Known rows, with every way that one mark hangs from another
(j868 (j247 (j42 j94) j303)): [-0.907 -0.242 -1.814  1.627  0.672 -1.643 -0.834 -0.069  0.603  1.454
  1.350 -0.149 -2.310 -3.518 -0.739  0.347 -0.932  0.199  1.279  0.605
  0.486  0.173  0.360]
(j42 j247): [ 0.824  0.825  0.150  0.105 -0.151  2.197 -1.244  1.262  1.164  1.664
  0.847 -0.233  0.011 -0.383 -0.510  0.304 -4.517  0.570 -0.452  1.282
 -0.546  0.653  0.285]
(j642 (j247 j42 (j303 j747) j757)): [ 1.410 -1.204 -0.573 -1.205 -0.112 -1.428  2.898 -0.083  1.824 -1.049
 -1.232 -0.588 -0.889 -1.021 -0.439  1.387  4.730 -0.031  0.286 -1.411
  1.227 -1.152 -0.364]
(j868 (j247 j757)): [ 0.219 -0.444 -1.568 -1.182 -0.850  2.007 -1.158  0.066  0.654  0.663
  2.392  0.195 -1.170  1.801 -0.830  0.106  0.569 -1.050  0.506  1.897
 -1.074  0.759  0.454]
(j747 j303): [-0.010  0.811 -0.715 -1.022  1.257  3.125 -1.217  2.013 -0.117  0.246
  2.972 -0.570 -0.775 -0.939 -0.383  1.498 -1.128  0.935 -1.963 -0.101
 -0.070  0.173  0.902]
(j642 j247): [ 0.214 -0.253 -0.008 -0.658 -0.521 -0.419  0.324  3.731  1.348  0.096
 -0.067  0.601 -0.625  1.410 -1.005  0.734  0.100  1.096 -0.080  0.364
 -0.523  0.595 -0.722]
(j875 (j94 j42) (j247 j757)): [ 0.598 -0.370 -0.496 -1.502 -2.334 -2.180  1.390 -0.126 -0.609 -0.426
 -0.179 -0.214 -1.526  4.742 -0.742 -0.069  4.525 -1.672  0.845 -2.187
  0.381  0.500 -0.745]
(j42 j94): [-0.499  0.777 -0.887 -0.082 -0.539  1.040 -0.754  4.970 -1.238  2.189
  0.038 -0.033 -1.383 -0.821 -0.242  0.388 -6.512  1.376 -0.132  1.310
 -1.096  0.714  1.240]
(j868 (j247 j303 j642 j757)): [-0.663 -0.826 -1.058 -0.500 -1.017  0.658 -1.629 -3.618  0.070  0.850
  0.965  0.410  1.296  0.242 -0.393 -0.924  0.777 -1.578 -0.817  0.815
 -0.898 -0.523  0.652]
(j875 (j247 j42)): [ 0.306 -0.554  0.026  0.224  1.508 -0.092  1.003  0.735  1.106 -0.193
  3.684 -0.848 -1.894  0.395  0.286  0.852  1.320  0.631 -0.455 -0.474
 -0.897  0.724 -1.016]
(j94 (j42 (j247 j642))): [-0.122  1.536  1.589  0.904 -0.283 -0.407 -0.591 -1.111 -1.154  1.082
 -0.719  0.542  1.945  0.581 -3.098 -0.488 -6.145  0.166 -0.402 -0.516
 -0.647 -0.236 -0.460]
(j875 (j94 j42) (j247 j642 j757)): [ 0.023 -0.478  0.295  0.023 -2.096 -2.387  1.023 -2.308 -1.981 -0.774
 -1.418  0.418  0.431  5.059 -0.848 -1.381  3.147 -1.270  0.083 -2.068
 -0.429  0.096 -0.453]
(j868 (j247 j42 j303 j642 j757)): [-0.484 -0.959 -0.844  0.851  0.332 -0.254 -0.383 -5.301 -0.375  0.204
  1.703 -0.068  0.851 -1.213 -1.710 -0.421  2.943 -1.080  0.055  0.488
 -0.002 -0.835  0.459]
(j303 (j247 j642 j757) j747): [ 0.538  0.027  0.553 -1.825 -0.858  1.528  1.537  2.031  0.214 -1.636
 -1.566  0.160  1.496  2.796  1.766 -1.082 -0.451  0.132 -0.320  0.389
 -1.428 -1.159  0.458]
(j875 (j94 (j42 (j247 j642)))): [ 0.173  0.828  0.975  1.518 -1.140 -1.803 -0.392 -0.642 -1.811  0.426
 -2.998  1.483  1.734  1.793 -1.634 -1.100 -3.341  0.068  0.268 -1.447
  0.335  0.228 -0.421]
(j642 (j247 j757)): [ 0.588 -0.474 -0.196 -1.328 -1.649  0.575  0.846  0.954  0.194  0.128
 -0.084 -0.112 -0.157  2.216 -2.300  0.542  1.138 -0.077  0.204  1.055
 -0.100  0.187  0.332]
(j94 j42 (j875 j247)): [-0.695  0.170  1.506 -1.647  0.397 -1.268 -0.770  0.582 -0.314 -0.742
 -0.043  0.285 -0.944  3.131  1.477  0.481  3.721 -1.195  0.259 -1.404
 -0.197  1.493 -2.513]
(j868 (j247 j42 j303)): [-0.377 -0.668 -1.402  0.064  1.489 -0.913 -0.446 -1.269  1.598  0.370
  3.038  0.116 -1.431 -2.296 -0.131  1.130  1.875 -0.167  0.460 -0.306
  0.135  0.109 -0.746]
(j747 (j303 (j247 (j42 j94) j642))): [-1.282  1.286  0.535  2.792  1.407  0.946  0.003  0.038 -0.856 -1.828
  1.039 -0.379  0.466 -2.412 -2.180 -0.727 -1.767  1.754  0.065  0.567
  1.028 -1.102  1.233]
(j747 (j303 (j247 j42 j642 j757))): [-0.218  0.664  0.790  0.784  1.071  2.594  0.880 -3.795 -0.850 -2.592
  2.376 -0.964  1.524 -0.519 -2.407 -0.316  3.055  0.152 -0.667  0.563
  1.173 -1.793  1.500]
(j94 (j875 j247)): [-0.341 -0.541  0.768 -1.183  0.667  0.934 -1.410  1.242  0.727 -0.743
  0.920  0.411 -0.323  2.679  3.597  0.142  3.461 -0.654 -0.283  0.470
 -1.193  2.062 -1.473]
(j875 j247): [ 0.153 -0.280 -0.309 -0.738  0.114  0.695 -0.128  2.538  1.895  0.476
  3.014 -0.569 -1.426  2.032  1.602  0.326  0.145  0.238 -1.234 -0.350
 -1.788  1.044 -0.762]
(j875 j94 (j247 j757)): [ 0.930 -1.108 -1.449 -0.881 -2.064  0.245  0.636  0.562  0.255 -0.325
  0.537 -0.235 -1.459  4.035  1.521 -0.544  3.630 -1.025  0.015 -0.385
 -0.600  0.934  0.281]
(j94 j875): [-0.314 -0.018  0.685 -1.741  0.890  2.121 -1.900  2.703 -1.256  0.307
 -0.155  0.697  0.395  0.804  2.934  0.959 -0.101  0.204 -0.112  1.134
 -0.727  1.646 -0.706]
(j875 (j247 (j42 j94) j303 j757)): [ 0.137 -0.620 -1.165  0.289 -0.689 -1.142  1.148 -2.470  0.267  1.080
  1.226 -2.146 -1.927 -1.989 -0.304  0.342  2.084 -0.913  0.018 -0.177
  1.141 -0.277  1.060]

Rows
[ 0.755  0.916 -0.019  0.356 -1.550 -1.448 -0.183  1.180 -0.189  0.613
 -1.970  0.792 -0.470  1.153 -1.251  0.277 -2.206 -0.320  1.166 -1.423
  1.194  0.689 -0.722]  (j875 (j94 (j42 j247)))
[-0.827  0.887  2.324  0.105  0.028 -1.049 -2.083 -3.773 -1.593  0.686
 -3.602  0.793  3.562 -1.059  0.261 -0.521 -0.583 -1.402 -0.346 -1.007
  1.138 -0.056 -1.296]  (j94 (j42 (j247 j303 j642)) j875)
[-0.143 -0.760 -0.467  1.055  0.840  0.981 -0.366 -3.334 -1.167 -0.507
  2.124  0.488  0.179  0.992 -2.584 -0.508  0.840 -0.310  0.541  1.887
 -1.410  0.088  0.502]  (j868 (j247 j42 j642 j757))
[ 1.147  0.388 -0.492 -1.117 -2.827 -1.466  0.284 -3.178 -0.530  1.206
 -2.867 -0.322  0.556 -0.253 -0.837  0.114  1.258 -2.344  0.878 -1.999
  2.755 -0.742  0.261]  (j875 (j94 (j42 (j247 j303 j757))))
[-0.235 -0.069 -0.591  1.874  0.906 -0.732  0.830  1.689  0.420  0.659
  2.160 -0.889 -3.030 -0.504 -0.744  0.249 -1.608  1.122  0.564  0.494
 -0.598  1.009  0.268]  (j875 (j247 (j42 j94)))
[-1.281 -0.546 -0.605  0.412  0.136 -0.579 -1.848 -0.986  0.784  0.625
  1.067  0.921  1.217 -0.524  0.712 -0.827 -0.819 -0.475 -1.045  0.092
 -1.276 -0.089 -0.366]  (j868 (j247 j303 j642))
[ 0.981 -0.819 -0.318 -0.877  0.744  0.280  1.730 -1.701 -1.141 -0.327
 -0.823 -0.483  0.783 -1.590  0.602  0.657  0.226  0.311 -1.389 -1.490
 -0.444 -1.666  0.799]  (j247 j42 (j303 j747) j642 j757)
[-0.603  0.360  1.516  1.085  1.313  0.048  1.118  0.199 -0.441 -1.453
  1.049  0.147  1.399  0.130 -0.297 -0.443 -0.890  1.317 -0.044  0.484
 -0.302 -0.503 -0.379]  (j303 (j247 j42 j642))
[ 0.266  0.606 -0.237  0.024  0.877 -0.494  2.111  5.787  1.332 -1.346
 -0.653 -0.144 -2.302 -1.330  1.186  0.294 -2.294  1.886  1.662  0.454
  0.056 -0.511  0.022]  (j303 (j247 (j42 j94)) j747)
[-0.911 -0.158  0.060  0.260 -0.033  0.222 -1.844  2.627 -0.461  0.288
 -0.521  0.224 -1.253  1.599  2.750 -0.601  0.609 -0.126  0.783  1.280
 -0.784  2.183 -0.388]  (j42 (j94 (j875 j247)))
[-0.919 -0.747 -0.376  1.677  1.607 -1.184 -0.889 -3.043  0.428  0.049
  1.998  0.626  0.240 -1.933 -0.453 -0.165  0.832  0.166 -0.346  0.031
 -0.438 -0.363 -0.483]  (j868 (j247 j42 j303 j642))
[-0.703  0.901  1.148  1.622  2.311  1.725  0.350 -1.081 -0.005 -2.783
  2.584 -0.424  1.041 -1.285 -1.313 -0.200  0.849  1.334 -0.866 -0.104
  0.789 -1.119  0.241]  (j747 (j303 (j247 j42 j642)))
[-0.050 -0.716 -1.812 -2.096 -1.084  0.894 -1.236 -1.846  1.532  1.218
  1.978 -0.345 -0.674 -0.336  0.186  0.125  2.166 -2.026 -0.173  0.662
  0.026 -0.146  0.336]  (j868 (j247 j303 j757))
[-0.009 -0.581  0.500  0.766 -0.120 -0.446  0.193 -0.312 -2.216 -0.828
 -2.708  0.324 -0.583  0.112 -1.940  0.260  3.827 -0.021  2.774  2.451
  1.284  1.148  0.442]  (j642 (j247 (j42 (j94 j875)) j757))
[ 0.086  1.282  1.971 -0.642  0.245  0.556 -1.592 -0.165 -1.177  0.758
 -1.976  0.645  0.866  0.726 -0.348  0.445 -1.405 -1.090  1.161  0.436
  0.996  1.353 -1.488]  (j94 (j42 j247) j875)
[-0.212 -0.227 -0.477  1.228  1.341 -1.534  1.058  2.164 -1.225  0.445
 -1.656  0.071 -0.192 -3.501  0.782  0.296 -4.159  1.788 -0.683 -1.216
 -0.573 -1.263  0.967]  (j247 (j42 j94) (j303 j747) j642)
[ 0.764 -0.172  0.875 -0.908  0.764  0.726  2.792  0.308 -0.080 -2.424
 -0.479 -0.097  1.007  1.219  0.570 -0.465  1.062  0.580  0.327 -0.005
 -0.680 -1.521  0.183]  (j303 (j247 j42 j642 j757) j747)
[ 0.098 -0.272 -0.157 -1.664  0.531 -0.003  0.207  2.236  0.181  0.475
 -1.107  0.410  0.956 -0.989  3.097  0.257 -2.605  1.036 -2.345 -1.828
 -1.476 -1.024  0.024]  (j247 (j303 j747) j642)
[ 1.387 -0.055 -0.150 -0.878 -1.070  1.343 -0.246 -1.777  0.668  0.756
 -2.180 -0.341  2.192 -0.909  0.771 -0.808 -2.706 -0.601 -1.578 -0.213
 -0.371 -1.346  1.194]  (j42 (j247 (j303 j747) j642 j757))
[ 0.398  0.244 -0.912  0.296 -0.068  1.605  0.666  0.625 -2.558  1.433
  0.713 -0.974 -1.877 -1.326 -2.418  0.996 -2.404  0.496  1.114  1.768
  0.039  0.317  1.921]  (j247 (j42 j94) j757)
[-0.376  1.169  1.304  0.473 -0.757 -1.667 -0.734 -2.931 -0.398  1.551
 -1.611  0.158  2.309 -1.511 -1.728 -0.223 -3.737 -0.621 -1.355 -1.886
  0.847 -0.997 -0.435]  (j94 (j42 (j247 j303 j642)))
[-1.152  0.734  0.727  2.250  0.707 -0.559  0.681  1.267 -1.133 -0.613
 -0.406  0.060  0.444 -1.183 -1.147 -1.098 -3.498  1.718  0.993  1.220
 -0.073 -0.513  0.810]  (j303 (j247 (j42 j94) j642))
[-0.862 -0.501 -0.113  1.922  2.028 -0.238 -0.624 -1.053 -0.099 -0.316
  2.819  1.124 -0.116  0.507 -1.473 -0.218 -1.288  1.060  0.203  1.092
 -1.651  0.602 -0.458]  (j868 (j247 j42 j642))
[-0.480  0.859 -0.248  1.983 -1.136 -0.054 -1.727 -1.053 -0.482  2.628
 -2.255  0.041  1.856 -3.302 -0.345 -1.283 -7.364  0.373 -1.044  0.866
  0.067 -0.438  1.604]  (j42 j94 (j247 j303 j642))
[-0.197  0.824  0.370  0.914 -0.306  1.916 -3.028  1.593 -0.977  1.537
 -2.533  0.665  0.349 -1.046  1.080 -0.564 -3.990 -0.025  1.517  2.971
  0.143  1.801  0.494]  (j42 (j94 j875) j247)
[ 0.210 -1.006 -1.543 -0.317  0.296  0.017  0.057 -3.552  1.065  0.554
  2.566 -0.701 -1.319 -1.459 -0.918  0.892  3.907 -1.344  0.698  0.487
  0.728 -0.305  0.047]  (j868 (j247 j42 j303 j757))
[-0.217 -0.565  0.768  1.781  1.775 -0.693  0.840 -1.212 -0.097 -0.771
  2.500 -0.163 -0.018  1.170 -0.531 -0.322 -0.251  1.161 -1.296 -0.287
 -1.469  0.447 -0.593]  (j875 (j247 j42 j642))
[ 1.353 -0.984 -0.864 -2.751 -1.593 -0.994  1.879  1.937  1.974 -0.398
 -2.221 -0.245 -0.381  0.302  0.612  0.931  3.389 -0.464 -0.542 -1.326
  0.414 -1.044 -0.001]  (j642 (j247 (j303 j747) j757))
[ 1.011 -0.938 -0.233 -0.538  1.156 -2.610  2.850  2.521  2.517 -1.269
 -1.093  0.026 -1.282 -1.758  0.610  1.656  3.107  1.229  0.018 -2.211
  0.984 -0.592 -1.265]  (j642 (j247 j42 (j303 j747)))
[-0.478  0.235  0.943 -0.196 -0.060  1.313  0.065 -0.080 -1.934 -1.330
 -1.336 -0.326  0.113 -0.229  0.540 -0.298  3.239 -0.652  2.867  2.841
  1.756  0.403  0.550]  (j303 (j247 (j42 (j94 j875)) j757))
[ 1.995 -0.075 -0.946 -2.117 -1.352  1.986  0.241 -0.271  1.865  1.248
 -1.556 -0.847  0.256 -1.586  1.402  0.496 -0.925 -1.004 -0.894 -0.399
  0.493 -0.935  0.716]  (j42 (j247 (j303 j747) j757))
[ 0.084  0.927  2.151 -0.427 -0.643  1.046 -1.494 -4.428 -3.206  0.238
 -3.085  0.787  3.458  2.038 -1.770 -0.838 -0.151 -1.843  0.682  0.826
  0.463  0.409 -0.073]  (j94 (j42 (j247 j642 j757)) j875)
[-0.604  0.763  0.195  0.872  0.335 -0.268  1.163  3.012  0.192 -0.337
  0.586 -0.504 -1.569 -1.666 -0.322  0.063 -2.204  1.256  1.612  1.373
  0.926 -0.045  0.411]  (j303 (j247 (j42 j94)))
[ 0.054  0.360  0.823 -1.102  0.209  0.318  0.955  4.502  1.516 -1.786
 -1.027  0.938  1.197  1.976  2.763 -1.041 -2.587  1.356 -0.708 -0.245
 -1.736 -0.942 -0.445]  (j303 (j247 j642) j747)
[-0.441  0.557  0.294  0.351 -0.623  0.958 -2.941 -0.296 -0.268  2.048
 -3.071  0.266  0.903 -3.095  2.156 -0.401 -2.137 -0.952  0.784  1.489
  1.374  0.999  0.527]  (j42 (j94 j875) (j247 j303))
[ 1.200 -1.664 -1.215 -0.010  0.950 -3.047  2.385  1.645  2.242 -1.569
 -0.741 -0.277 -2.578  0.004  4.669  0.709  5.698  0.375 -0.275 -3.629
  0.548  0.067 -1.283]  (j875 j94 (j247 j42 (j303 j747)))
[-0.834  1.112  0.634  0.111  0.523  2.276 -0.806  0.199  0.426 -2.070
  1.685 -0.046  1.716  0.076 -0.112 -0.656 -0.208  0.706 -1.693  0.117
  0.045 -1.000  0.558]  (j747 (j303 (j247 j642)))
[-0.285 -0.425 -0.456 -1.002 -1.473 -3.923  0.837 -0.029  0.891 -0.277
 -0.537 -0.067 -1.549  1.321  1.904  0.363  4.403 -1.208 -0.202 -4.463
  1.248  0.115 -1.796]  (j875 (j94 j42) (j247 j303))
